Each row comes from the steps of one walk. Every step used is in the known rows, and no mark comes twice. Write the walk behind each row, first mark first.
Known rows:
X -> Y -> L: [ 0.07  3.80  3.01  1.69 -0.13 -2.16  3.16 -0.56 -1.62  0.74  1.37 -1.70
  1.77  1.37  4.00 -1.53 -0.67  1.11 -1.96 -4.90]
D -> Y -> L: [ 0.48  3.56  2.38  1.74  0.73 -2.42  3.19 -0.41 -0.46 -0.27  1.38 -0.42
 -0.21  0.91  3.42 -1.62  0.47  1.97 -2.27 -5.27]
D -> Y -> M: [-2.05  3.13  1.98  1.93 -0.63 -0.73  2.51 -2.87 -0.38  0.09  1.20 -0.46
  1.80 -1.13  3.74 -2.22  0.38  0.51 -1.25 -4.65]
D -> Y -> L -> Q: [ 0.47  2.31  2.46  1.91  1.72 -1.83  3.18  0.44  0.58 -1.08  0.07 -1.14
  0.71 -0.47  3.72 -2.50  0.89  0.25 -0.40 -5.52]
L -> P -> X -> Y -> M: [-5.19  4.23  1.82  1.78 -2.53  0.46  3.85 -2.57 -0.32  0.33  0.03 -2.75
  3.64 -1.64  3.15 -1.59  0.54 -1.63 -1.06 -4.79]
L -> P -> X -> Y -> M -> Q: [-6.39  4.65  2.00  0.87 -2.66 -0.52  4.24 -3.07 -0.70 -0.35  0.00 -3.32
  3.25 -3.45  4.10 -1.67  0.16 -2.70  1.16 -4.13]
D -> Y -> L -> P -> X: [-2.23  4.15  1.88  1.70 -0.37 -1.56  4.85 -0.08  0.76 -1.08  0.20 -1.59
 -0.09 -0.12  2.28 -1.03  1.93  0.65 -2.84 -5.71]
L -> P -> D -> Y -> M: [-4.34  3.93  0.65  1.56 -0.99  1.95  1.88 -3.35  1.50 -1.87  1.24 -0.17
  1.02  0.36  2.49 -1.97  2.57 -1.25 -2.22 -4.53]
P -> L -> Q: [-0.90  0.18  2.78  0.54  1.49 -2.02  1.73 -0.29 -0.24 -0.55 -1.29 -2.82
  0.43 -0.60  2.39 -2.67  0.17 -1.19 -1.47 -5.44]
P -> X -> Y -> M -> T: [-3.51  0.94  1.72  1.88 -3.10 -0.84  3.45 -4.49 -1.91  1.65  1.12 -2.82
  4.04 -2.40  3.55 -1.22 -1.38 -0.42  0.23 -5.47]
P -> X: [-3.36  1.15  1.94  0.26 -1.27 -3.60  2.47 -1.06 -1.14  0.63  0.10 -2.62
  2.79 -0.47  2.97 -1.57  0.17  0.76 -2.83 -5.31]
X -> Y: [-1.53  2.60  2.01  1.73 -1.35 -1.14  2.07 -1.63 -2.96  0.38  0.58 -1.63
  2.94  1.36  3.74 -1.67 -0.05  1.22 -2.49 -5.07]
D -> Y: [-1.08  2.33  1.48  1.87 -0.60 -1.63  2.26 -1.51 -1.72 -0.60  0.54 -0.41
  0.95  0.76  3.08 -1.81  1.19  1.95 -2.98 -5.41]
L -> P -> X -> Y -> M -> T: [-4.54  2.56  0.76  2.92 -3.57  1.22  4.56 -3.69 -1.03  0.51  0.41 -2.19
  2.59 -1.93  2.30 -1.63 -0.68 -0.77 -0.17 -5.74]
P -> D -> Y -> L: [-0.64  2.78  2.13  0.52  0.62 -1.77  1.58 -1.71  0.61 -1.06  2.18 -1.02
  0.37  1.94  3.44 -0.81  1.92  0.65 -3.08 -4.80]
L -> P: [-2.75  3.46  0.74  2.16 -0.84 -0.55  3.20  0.27 -0.63 -0.80 -0.16 -0.25
 -0.02  1.39  1.66 -3.06  0.56  1.36 -3.17 -5.28]
D -> Y -> M -> T: [-1.40  1.38  0.86  3.13 -1.66  0.01  3.20 -3.97 -1.24  0.33  1.60  0.06
  0.68 -1.45  2.83 -2.22 -0.83  1.21 -0.23 -5.64]
M -> T: [-0.92  0.23  0.54  2.36 -1.52 -1.76  2.64 -1.63 -2.36  0.62  0.89 -0.36
  0.31  0.65  2.02 -2.53 -1.36  2.66 -1.83 -5.93]
D -> Y -> M -> P -> L: [-3.05  2.48  2.37  2.23 -0.11 -0.88  1.26 -2.51 -1.14 -0.65  1.03 -1.13
  0.89 -1.30  2.15 -1.12  1.97  0.13 -1.32 -4.24]
T -> X -> Y: [-2.53  2.54  1.98  1.45 -1.20  0.94  2.01 -2.19 -2.64  0.50 -0.72 -1.53
  3.31  1.64  3.55 -0.67 -1.68  1.51 -0.75 -4.76]

Which walk is each row?
[-3.64  3.45  2.51  1.42 -1.35  1.68  2.37 -3.48 -1.18  1.12 -0.08 -1.50
  4.21 -0.22  4.27 -1.08 -2.23  0.01  1.08 -4.00] | T -> X -> Y -> M
[-4.53  2.79  2.93  1.71 -0.76  1.46  1.22 -3.17 -2.04  0.49 -0.15 -2.15
  3.13 -0.31  2.64 -0.06 -0.66 -0.41  0.83 -3.65] | T -> X -> Y -> M -> P -> L
[-3.30  1.37  2.26  2.35  0.83 -0.21  1.07 -1.77 -0.19 -1.49 -0.27 -1.74
  1.68 -2.60  2.43 -2.11  2.26 -1.46  0.76 -4.61] | D -> Y -> M -> P -> L -> Q
[-2.38  1.60  1.01  0.59 -0.54 -0.71  0.57 -2.96 -0.73 -1.34  1.43 -0.80
  1.35  1.71  3.19 -1.08  2.51  0.65 -3.65 -4.99] | P -> D -> Y
[-3.29  3.62  2.07  0.98 -0.88 -1.72  2.85 -3.34 -0.72 -0.57  1.20 -1.10
  1.32 -2.83  4.56 -2.22  0.01 -0.56  0.98 -4.12] | D -> Y -> M -> Q
[-5.14  1.60  1.24  1.93 -2.70 -2.10  1.56 -1.34 -3.59  0.17  0.52 -2.73
  4.82 -0.22  3.10 -0.62  1.95  1.29 -1.79 -4.86] | M -> P -> X -> Y
[-0.52  5.01  1.58  2.73  0.27 -0.51  4.35  0.52  0.33 -1.40  0.60  0.21
 -1.50  1.34  2.25 -2.06  1.27  1.59 -2.63 -5.49] | D -> Y -> L -> P
[-0.84  3.85  2.98  1.32  0.08  0.06  3.26 -1.09 -1.37  0.80  0.10 -1.51
  2.21  1.94  3.93 -0.53 -2.21  1.40 -0.21 -4.57] | T -> X -> Y -> L
[-4.10  3.23  1.21  1.91 -2.47 -0.39  3.52 -1.25 -1.73 -0.28 -0.59 -2.78
  2.85  0.31  2.53 -1.25  1.09 -0.02 -2.85 -5.45] | L -> P -> X -> Y
[-3.05  1.09  1.22  2.11 -1.52  1.02  3.06 -3.30 -0.56  1.32  0.29 -0.20
  1.48 -0.79  2.47 -2.12 -3.53  1.38  1.75 -5.02] | Y -> M -> T -> X
[-6.20  1.88  1.60  1.39 -1.92 -2.72  1.82 -1.60 -0.79  0.58  1.12 -1.84
  4.23 -2.54  2.98 -1.87  1.01  0.26 -0.43 -4.12] | Y -> M -> P -> X
[-2.64  2.65  1.21  1.66  0.13 -1.61  0.71 -0.92 -0.46 -1.70  2.67 -0.18
  0.88  2.03  2.71 -0.76  3.59  1.64 -2.38 -4.48] | M -> P -> D -> Y -> L
[-3.45  2.80  2.33  1.80 -1.45 -3.12  2.66 -0.24 -2.30  0.45  1.29 -2.73
  3.73 -0.01  3.33 -0.39  1.31  1.26 -1.30 -4.69] | M -> P -> X -> Y -> L
[-2.39  3.89  1.56  0.67  0.24 -0.80  2.59  0.13  1.82 -1.19  1.49 -0.58
 -0.70  2.38  2.02 -2.20  1.44  0.02 -3.27 -4.68] | Y -> L -> P -> D
[-1.28  3.55  1.00  3.46 -1.30  2.57  4.94 -1.13 -1.23  0.08 -0.25 -0.36
 -0.24  2.03  1.74 -1.11 -2.55  2.06  0.61 -5.78] | M -> T -> X -> Y -> L -> P
[-3.71  0.71  0.52  1.50 -1.43  2.86  1.51 -5.84  0.20 -0.25  1.22 -0.16
  1.62  0.06  2.76 -0.41 -0.72  0.33  1.02 -4.95] | P -> D -> Y -> M -> T -> X
[-2.08  4.57  1.73  1.29 -0.53  0.36  2.74 -1.08  0.33 -1.01  1.54 -1.40
  0.84  2.91  2.83 -1.33  1.55 -0.57 -2.91 -4.68] | X -> Y -> L -> P -> D
[-1.74  1.89  1.37  3.01 -2.45  0.22  2.93 -4.02 -2.32  1.32  1.57 -1.16
  2.49 -0.93  3.45 -2.12 -1.89  0.57  0.31 -5.23] | X -> Y -> M -> T
[-4.34  3.40  1.49  2.88 -2.05 -0.34  1.32 -2.20 -2.57  0.47  1.59 -0.86
  4.36 -0.55  3.62 -2.13  0.74  0.84 -0.05 -3.87] | X -> Y -> M -> P
[-3.37  3.00  0.09  1.64 -0.92  1.13  1.60 -1.93  0.12 -2.50  0.69 -0.25
  0.09  2.32  1.85 -1.58  3.23  0.37 -3.91 -5.16] | L -> P -> D -> Y
[-4.21  1.45  0.14  1.71 -1.17 -0.65 -0.42 -2.19 -1.86 -2.02  1.83 -0.10
  2.07  1.92  2.39 -0.94  3.92  1.86 -2.98 -4.65] | M -> P -> D -> Y
[-3.50  1.76  2.19  2.06 -0.49 -2.49  2.62  0.71 -1.32 -0.35  0.04 -3.33
  4.64 -1.42  3.65 -1.41  1.70 -0.33  0.86 -4.95] | M -> P -> X -> Y -> L -> Q
[-2.74  3.75  2.12  0.98 -0.49 -2.45  4.62  1.07  1.06 -0.12  0.12 -2.02
  0.26 -0.06  2.15 -1.88  0.52  0.35 -2.69 -5.36] | Y -> L -> P -> X
[-4.16  2.60  2.75  0.87 -2.11 -1.62  2.82 -3.52 -1.06  1.34  0.69 -3.26
  5.05 -2.28  4.40 -1.10 -0.31 -1.21 -0.90 -4.47] | P -> X -> Y -> M
[-3.51  2.91  2.90  2.17 -0.99 -0.66  1.23 -2.80 -2.28  0.37  1.10 -2.16
  2.58 -0.79  2.66 -1.21  0.80 -0.64 -0.84 -3.88] | X -> Y -> M -> P -> L
[-1.52  3.00  3.35  0.68 -0.80 -3.15  3.58 -1.00 -1.25  1.05  0.97 -3.34
  3.18 -0.03  4.06 -0.56 -0.17  0.12 -1.87 -5.05] | P -> X -> Y -> L
